Each row comes from the steps of one walk. Every step used is in the known rows, and no mark comes twice. Write the walk behind each row, first mark first.
Known rows
niman > tidalen > fanov: -.06	.11	-.17	.19	-.21	.02	-.31	-.02	-.60	.16	.09	-.37	.31	.11	.06	-.09	-.46	-.37	.38	.02
gatu > rakot > fanov > rivi: .01	.02	-.02	.20	-.39	.15	-.18	.20	-.31	-.09	.08	-.06	.29	.10	-.10	.00	-.12	-.51	.24	.16
tidalen > seso > rakot > fanov > rivi > gusoges: .17	.09	-.25	.19	-.48	.15	-.32	.00	-.12	.01	-.10	.05	.12	-.18	.22	-.29	-.07	-.13	-.26	.15
vimebes > rivi > seso > rakot > fanov: .15	.26	-.14	.38	-.32	.08	-.31	.06	-.13	.06	-.17	-.07	.08	.04	.11	-.28	.04	-.30	.09	-.15
tidalen > seso > rivi: .23	.14	-.36	.44	-.39	-.01	-.10	-.10	-.40	.01	.00	-.15	.18	.03	.12	-.40	-.31	-.13	-.23	.12
gatu > rakot: .15	.04	-.02	.39	-.42	-.02	-.04	.09	-.30	-.04	.00	-.19	.40	.26	-.30	-.23	-.18	-.55	.32	.02
rivi > fanov > rakot: -.05	.01	.23	.19	-.14	.33	-.31	.09	-.13	.12	.02	-.27	.14	.27	-.33	-.14	-.28	-.45	.33	.11
tidalen > fanov > rivi > gusoges: .06	.00	-.07	-.14	-.28	.20	-.72	.00	-.46	-.08	.24	-.08	.18	.09	-.05	-.15	-.22	-.20	.08	.14
fanov > rivi > seso: .04	.05	-.15	.20	-.24	.23	-.50	-.14	-.33	-.04	.17	.03	.38	.08	-.17	-.17	-.07	-.25	.20	-.16
vimebes > rivi: .14	.28	-.14	.16	-.18	.08	-.19	.08	-.44	.08	-.11	-.19	.19	.39	-.12	-.20	-.12	-.34	.13	-.15
gatu > rakot > fanov: .08	.03	-.05	.37	-.46	.02	-.04	.21	-.23	.02	.05	-.23	.27	.20	-.09	-.17	-.18	-.54	.24	.21
seso > rivi > fanov: .20	.06	-.15	.09	-.27	.38	-.21	.03	-.15	.07	.02	-.27	.11	.16	-.10	-.28	-.27	-.14	.08	.17
rakot > fanov > rivi > seso: -.02	.05	-.17	.18	-.29	.27	-.47	.00	-.26	.05	.21	-.04	.22	.04	.07	-.11	-.09	-.26	.10	.07
gatu > rakot > fanov > rivi > seso > tidalen > niman: -.20	-.09	.02	.33	-.32	.03	-.16	.02	-.22	-.21	.26	-.09	.24	-.20	.07	-.05	.00	-.39	.30	.09
seso > rakot: .18	.13	-.11	.34	-.48	.08	-.16	-.02	-.09	.15	-.26	-.19	.30	.17	-.09	-.30	-.18	-.43	.15	-.09
tidalen > fanov: .05	.08	-.09	.21	-.29	.00	-.50	-.02	-.43	.10	.14	-.32	.19	.23	-.05	-.20	-.37	-.41	.13	.14
vimebes > rivi > seso > tidalen > fanov: .05	.15	-.07	.23	-.04	-.10	-.48	-.07	-.54	.03	.08	-.24	.04	.01	.04	-.34	-.07	-.26	.21	-.19
tidalen > seso: .16	.14	-.28	.43	-.32	-.03	-.16	-.12	-.34	.11	.00	-.18	.29	.15	-.04	-.36	-.26	-.27	-.13	.06
niman > tidalen: .01	.13	-.24	.20	-.25	.11	-.04	-.01	-.49	.22	-.03	-.32	.45	.22	-.04	-.17	-.36	-.34	.41	-.11
rakot > fanov: .05	.10	-.19	.23	-.37	.16	-.18	.11	-.23	.22	.06	-.30	.18	.28	.06	-.20	-.27	-.35	.07	.20
vimebes > rivi > seso > rakot > gatu: .11	.37	-.21	.32	-.20	.01	-.27	-.06	-.19	.03	-.16	-.06	.06	.14	.03	-.27	-.01	-.31	.13	-.16

Which walk is each row?
-.18	-.03	-.08	.18	-.17	.12	-.36	-.22	-.31	-.11	.26	-.08	.31	-.10	.01	-.14	-.03	-.18	.23	-.16
fanov > rivi > seso > tidalen > niman
-.13	.07	-.17	.14	-.14	.14	-.56	-.12	-.63	-.01	.23	-.13	.35	-.12	.06	.00	-.30	-.29	.42	-.10
niman > tidalen > fanov > rivi > seso
.03	.16	-.34	.38	-.25	-.01	.00	-.11	-.53	.18	-.03	-.24	.40	.03	.08	-.24	-.35	-.26	.14	-.05
niman > tidalen > seso
-.18	.20	-.21	.13	-.15	.09	-.50	-.16	-.45	.00	.07	-.10	.20	-.19	.20	.03	-.31	-.33	.39	-.01
niman > tidalen > fanov > rivi > seso > rakot > gatu
-.01	.18	-.14	.31	-.15	.14	-.18	-.04	-.26	-.01	.05	-.17	-.10	.02	.08	-.24	-.38	-.21	-.12	.34
tidalen > seso > rivi > fanov > rakot > gatu
-.25	.07	.08	.16	-.03	-.18	-.35	-.03	-.55	.14	.12	-.42	-.08	.12	.06	-.18	-.46	-.51	.32	.19
seso > tidalen > fanov > rakot > gatu
.04	.12	-.09	.15	-.44	.25	-.29	.08	-.10	.11	-.17	-.06	.18	.02	.12	-.07	-.13	-.39	.07	.05
seso > rakot > fanov > rivi
.06	.03	.10	.20	-.23	.34	-.25	.10	-.21	.01	.00	-.23	.05	.16	-.14	-.21	-.33	-.30	.21	.17
seso > rivi > fanov > rakot
-.11	-.03	-.12	.42	-.24	-.05	-.19	-.23	-.19	.02	.24	-.28	.27	-.02	.02	-.37	-.09	-.19	.24	-.10
rivi > seso > tidalen > niman
.09	.07	-.04	.41	-.25	.18	-.20	-.02	-.27	-.02	.00	-.15	.03	-.03	-.02	-.30	-.33	-.23	-.10	.21
tidalen > seso > rivi > fanov > rakot
.09	.07	-.10	.28	-.37	.22	-.48	-.15	-.16	-.05	-.04	.09	.35	-.07	-.11	-.19	-.01	-.30	.20	-.22
fanov > rivi > seso > rakot
.03	-.03	-.11	.32	-.17	-.11	-.51	-.18	-.41	.10	.22	-.32	.17	-.06	.01	-.43	-.21	-.28	.26	-.05
rivi > seso > tidalen > fanov
.10	.17	-.41	.38	-.30	.01	.04	-.09	-.58	.09	-.04	-.21	.31	-.07	.21	-.29	-.41	-.14	.06	.01
niman > tidalen > seso > rivi
.02	.05	-.03	.24	-.31	.10	-.76	-.14	-.31	-.09	.09	-.01	.20	-.14	-.01	-.11	-.15	-.35	.16	-.07
tidalen > fanov > rivi > seso > rakot
-.05	.14	.00	.13	-.14	.30	-.21	.07	-.20	.03	.05	-.25	-.09	.21	-.06	-.16	-.39	-.30	.19	.29
seso > rivi > fanov > rakot > gatu
.03	-.02	-.04	.34	-.39	.13	-.30	.11	-.26	-.15	.18	.01	.31	-.02	-.09	-.09	-.03	-.45	.27	.09
gatu > rakot > fanov > rivi > seso
-.01	-.03	-.11	.12	-.14	.14	-.44	-.17	-.40	.02	.15	-.07	.32	-.06	-.09	-.26	-.05	-.22	.27	-.21
fanov > rivi > seso > tidalen
-.07	-.01	-.15	.11	-.20	.18	-.41	-.03	-.32	.10	.19	-.13	.17	-.09	.13	-.20	-.07	-.22	.17	.02
rakot > fanov > rivi > seso > tidalen
.22	.10	-.26	.30	-.27	.21	-.20	-.07	-.23	.03	.02	-.19	.09	-.02	.04	-.37	-.27	-.06	-.22	.22
tidalen > seso > rivi > fanov
.26	.21	-.16	-.02	-.26	.15	-.27	.12	-.38	.02	-.03	-.12	.15	.36	-.11	-.36	-.03	-.15	.07	-.08
vimebes > rivi > gusoges
-.10	-.07	.11	.43	-.14	-.14	-.53	-.12	-.45	.05	.20	-.27	.11	-.08	-.03	-.36	-.26	-.43	.38	-.06
rivi > seso > tidalen > fanov > rakot
